What can hang from each mark
j567: j131 j246 j432
j706: j131
j413: j432
j131: j162 j567 j706
j162: j131 j432
j432: j413 j567

Every row comes from one small tree of marks. Brackets hold a mark, then the marks that hang from it, in the order of their numbers. Every link used is in the known rows. Which tree was each row made from?
Known rows
(j413 (j432 (j567 j131))): -1.8, 1.2, 9.8, -6.3, 10.3, -9.2, -7.0, 6.5, -3.2, 17.8, 30.4, -1.4, 29.2, -4.7, 4.9, 3.5, 9.4, -9.2
(j432 (j567 j246)): 13.1, -1.7, 9.1, -6.1, 9.9, -8.7, 0.6, 4.2, 0.6, 13.3, 15.3, -3.0, 5.3, -14.7, 4.8, 3.2, 13.8, -2.3
(j413 (j432 j567)): 2.8, -0.4, 1.1, -8.5, 7.9, -12.4, -8.4, 8.9, -0.6, 16.6, 33.2, 7.7, 19.6, -22.8, 3.3, 9.2, 11.6, -15.9
(j567 j131): -3.7, -12.7, -2.8, -5.1, -5.9, 0.1, -4.3, 9.4, -4.4, 2.9, 19.3, -6.7, 18.8, 7.3, -2.3, -7.7, -2.3, 2.2
(j162 (j131 (j567 j246) j706) j432): -6.0, 7.0, 1.4, -9.0, -10.9, 9.5, 6.0, 1.3, -6.2, -12.9, -26.1, 15.6, -26.6, -4.1, -7.0, 0.1, 15.2, 1.8
(j706 (j131 (j162 j432) j567)): -7.1, 10.5, -12.7, 3.2, -0.6, 2.3, 1.3, 14.3, -11.9, -26.0, -16.6, 11.6, -13.8, -2.8, -4.6, 22.0, -31.0, -5.6
(j162 (j131 j567)): -10.0, -8.9, 2.2, -6.9, -17.5, 0.1, -10.9, 7.3, -1.6, -8.6, 6.4, 11.9, -20.6, -6.7, -7.0, -8.2, -10.4, -2.7
(j162 (j131 j706) (j432 j567)): -16.8, 15.8, 1.1, -15.1, 0.4, -9.0, 7.8, -1.1, -6.1, 5.3, 6.6, 23.1, -7.7, -11.6, 3.3, 3.8, 57.5, -2.9
(j131 (j162 j432) (j567 j246) j706): 3.0, 5.2, -14.2, 2.0, -7.9, 20.4, 7.1, -0.2, -3.2, -17.8, -52.9, 11.1, -10.2, -1.7, -5.1, 4.0, -11.5, -3.3
(j432 j413 (j567 (j131 j706))): -3.6, -0.3, 10.5, -0.9, 18.4, -0.6, -9.8, -15.2, 15.5, 8.9, 7.0, 5.1, 22.8, 9.0, 8.5, -9.6, 24.7, 3.8
(j131 j706): 1.2, -15.6, -11.8, -5.8, -17.0, 7.1, -12.2, -2.8, -3.1, -4.1, 4.9, 12.2, 0.6, -5.7, -4.8, 3.4, 18.7, -5.9
(j413 (j432 (j567 j131 j246))): 11.8, 1.4, 16.3, -3.7, 14.2, -8.3, -0.6, 4.7, -2.6, 21.1, 18.2, -10.4, 20.7, -4.9, 3.7, 6.3, 8.7, -6.7
(j567 j432): -5.3, -6.4, -7.3, -3.4, -9.9, -5.0, 2.1, 5.8, -8.3, 2.7, 32.1, -5.4, -0.3, -2.9, -2.8, -7.8, -1.1, 1.4
(j706 (j131 (j162 (j432 j413)))): -5.4, 13.1, -21.4, 5.6, 4.9, -11.0, 8.3, 15.4, 5.0, -11.1, 0.3, 8.0, -6.6, -3.2, 3.9, 27.9, -11.7, -5.1
(j413 j432): 2.5, -10.4, -14.1, -6.3, -11.7, -4.4, -9.9, 17.0, -3.9, 6.5, 30.4, 6.4, 12.6, -16.9, -3.8, 9.8, -1.7, -16.4
(j131 (j567 j246 j432) j706): 5.5, -3.3, 6.1, 3.4, -8.6, 16.7, -3.4, -12.6, -8.1, -12.6, -15.4, -2.7, -20.0, 2.3, -7.9, -8.6, -9.5, 5.2
(j162 j131 j432): -16.2, 6.3, -12.2, -15.5, -14.9, -9.9, 10.6, 20.6, -7.2, 0.4, 21.7, 12.3, -6.0, -10.5, -1.6, 1.9, 23.6, -1.9
(j162 j131): -8.4, -11.1, -5.4, -8.5, -24.1, -11.5, -7.3, 9.6, -3.1, 2.1, 23.8, 6.2, -18.0, -8.6, -3.5, 2.5, 15.8, -2.7
(j706 (j131 (j567 j246 j432))): 7.1, 2.3, 12.9, 8.2, 0.8, -1.8, -2.0, 1.9, -14.3, -13.4, 8.3, -10.5, -31.9, 0.8, -6.7, 13.4, -31.4, 5.0
(j567 j246 (j432 j413)): 7.2, -1.7, -4.1, 3.6, 3.2, -7.6, 7.7, -0.4, 9.7, 6.2, 20.0, -14.6, -4.1, -3.2, 2.5, -7.8, -8.8, 7.2

Write each row's tree
8.3, 3.0, 6.3, 16.2, -8.4, -0.5, 0.2, 0.0, -11.1, -17.7, -17.5, -11.3, -43.5, 3.5, -7.0, 18.3, -42.9, 2.1 : (j706 (j131 j162 (j567 j246 j432)))
3.1, -6.2, 8.9, 3.8, -11.1, 6.5, 4.4, -13.2, -9.2, 1.7, -2.6, -15.1, -4.5, 18.5, -5.8, -6.8, 14.7, 10.5 : (j567 (j131 j706) j246 j432)
15.7, 0.3, 7.5, -6.9, 9.5, -10.0, -3.3, 7.0, -1.2, 18.3, 20.8, 0.0, 8.8, -23.8, 4.1, 11.1, 10.3, -12.5 : (j413 (j432 (j567 j246)))
5.9, 2.9, -4.3, 14.1, 1.6, 6.2, 3.0, -6.1, 13.2, -7.5, -22.3, -11.6, -18.5, 2.9, -0.2, -9.0, -46.2, 5.9 : (j131 j162 (j567 j246 (j432 j413)))
-4.4, -2.0, 3.9, 2.5, 3.2, -5.3, -0.3, 0.2, 1.0, 10.6, -2.4, -4.6, 16.1, 7.2, 3.7, -4.3, 1.0, -0.6 : (j432 (j567 (j131 j162)))
3.4, -3.8, 7.5, 1.6, -3.2, -1.0, 10.2, 1.9, -11.1, 5.8, 15.4, -25.0, 2.8, 13.7, -2.2, -9.2, -4.9, 11.2 : (j567 j131 j246 j432)
-5.5, 7.4, -2.7, 17.4, 0.9, -3.9, -6.6, -6.6, 5.2, -17.7, -4.0, -1.6, -28.4, 5.5, -1.8, 12.7, -47.5, 2.7 : (j706 (j131 j162 (j567 (j432 j413))))
-13.2, 2.1, -16.9, -0.7, -11.7, 11.3, 9.6, 2.2, -7.5, -8.3, -27.5, 8.3, 13.8, 14.5, -2.2, 1.9, 13.7, 0.7 : (j567 (j131 (j162 j432) j706))
-2.0, -12.4, -12.8, 5.2, -20.2, 19.1, -17.0, -10.8, -0.1, -18.6, -38.4, 15.6, -13.0, 0.2, -7.4, -1.9, -18.8, -6.5 : (j131 j162 j567 j706)
3.1, -0.1, 5.5, 6.1, 7.4, -4.5, 10.0, -2.9, 7.6, 8.1, 16.6, -23.0, 7.1, 15.9, 2.5, -12.5, -11.3, 13.5 : (j567 j131 j246 (j432 j413))
-10.0, 6.2, -20.0, -4.0, -4.5, 10.5, 6.7, 15.4, -4.6, -17.0, -22.0, 11.3, 6.8, -5.1, -2.6, -2.4, -29.2, -4.3 : (j131 (j162 j432) j567)
3.4, -3.0, -1.1, 11.9, -19.2, 8.7, 6.4, -16.2, -7.6, -0.2, -29.3, -14.0, -15.6, 22.2, -6.4, -1.4, 0.7, 8.7 : (j567 (j131 j162 j706) j246 j432)
8.2, -13.7, -5.0, 7.5, -18.3, 11.2, -1.7, -10.6, -2.0, -1.3, -37.3, -4.9, -7.1, 16.6, -5.3, 4.6, 1.9, 2.4 : (j567 (j131 j162 j706) j246)
-8.1, 16.8, -7.4, -9.9, 30.2, -11.7, 12.0, 9.9, 10.9, 7.8, 26.2, 11.7, 31.5, -15.4, 12.7, -3.4, 17.0, -2.1 : (j162 (j432 j413 j567))
0.1, 13.2, 10.0, -9.1, 19.1, 2.9, 15.5, -3.2, -6.5, 7.8, -9.1, 0.8, 20.6, 5.0, 5.3, -1.3, 39.0, 4.8 : (j162 (j432 (j567 (j131 j706) j246)))
8.5, -2.4, 18.7, -3.8, 15.3, -6.4, 3.7, 1.0, -1.1, 13.1, 10.9, -13.7, 16.2, 1.8, 5.2, -3.8, 9.2, 4.2 : (j432 (j567 j131 j246))
8.0, 2.5, 16.1, 0.8, 25.7, -7.9, 1.2, -4.3, 14.8, 16.7, 12.9, -11.9, 21.3, 3.5, 10.3, -8.8, 5.3, 6.4 : (j432 j413 (j567 j131 j246))
8.6, -0.7, 15.9, 1.7, 21.3, 0.9, -2.9, -18.3, 17.0, 10.1, -6.0, -3.0, 14.7, 7.7, 7.7, -6.8, 23.7, 5.8 : (j432 j413 (j567 (j131 j706) j246))
-3.7, 2.2, 10.0, -1.8, 23.3, -8.8, -3.3, -2.5, 16.1, 12.2, 24.1, -3.5, 30.0, 3.7, 10.7, -11.9, 5.0, 2.8 : (j432 j413 (j567 j131))
-8.1, 1.6, -9.5, 14.0, -8.6, 13.4, -8.9, -19.8, 11.3, -14.8, -28.8, 6.7, -15.7, 8.3, -2.6, -10.4, -25.9, 3.0 : (j131 j162 (j567 (j432 j413)) j706)
9.1, 2.3, 9.5, 7.9, 16.9, -6.6, 4.2, -7.5, 18.1, 11.4, -14.4, -12.4, 11.5, 8.1, 8.4, -3.7, -7.7, 4.7 : (j432 j413 (j567 (j131 j162) j246))
-7.4, 7.7, -30.7, 0.1, 2.6, -3.4, 11.9, 14.0, 11.7, -4.2, -5.3, 7.9, 14.2, -6.5, 4.9, 2.3, -9.4, -4.4 : (j131 (j162 (j432 j413)))
11.1, 0.3, 16.5, -0.7, 9.5, 1.8, -6.1, -9.1, -1.9, 14.9, -0.9, -1.7, 14.6, 0.1, 1.3, 9.0, 27.7, -6.1 : (j413 (j432 (j567 (j131 j706) j246)))
2.3, -9.2, 8.5, -2.5, -19.4, 11.0, -12.3, -7.4, -2.5, -10.5, -24.4, 10.9, -38.2, -3.8, -9.2, -0.9, 5.9, -0.3 : (j162 (j131 (j567 j246) j706))
-7.1, -3.4, -1.2, 2.0, -9.8, 13.0, -8.8, -11.9, -7.8, -13.9, -2.6, 6.5, -10.5, 1.5, -7.0, -12.9, -8.8, 1.2 : (j131 (j567 j432) j706)
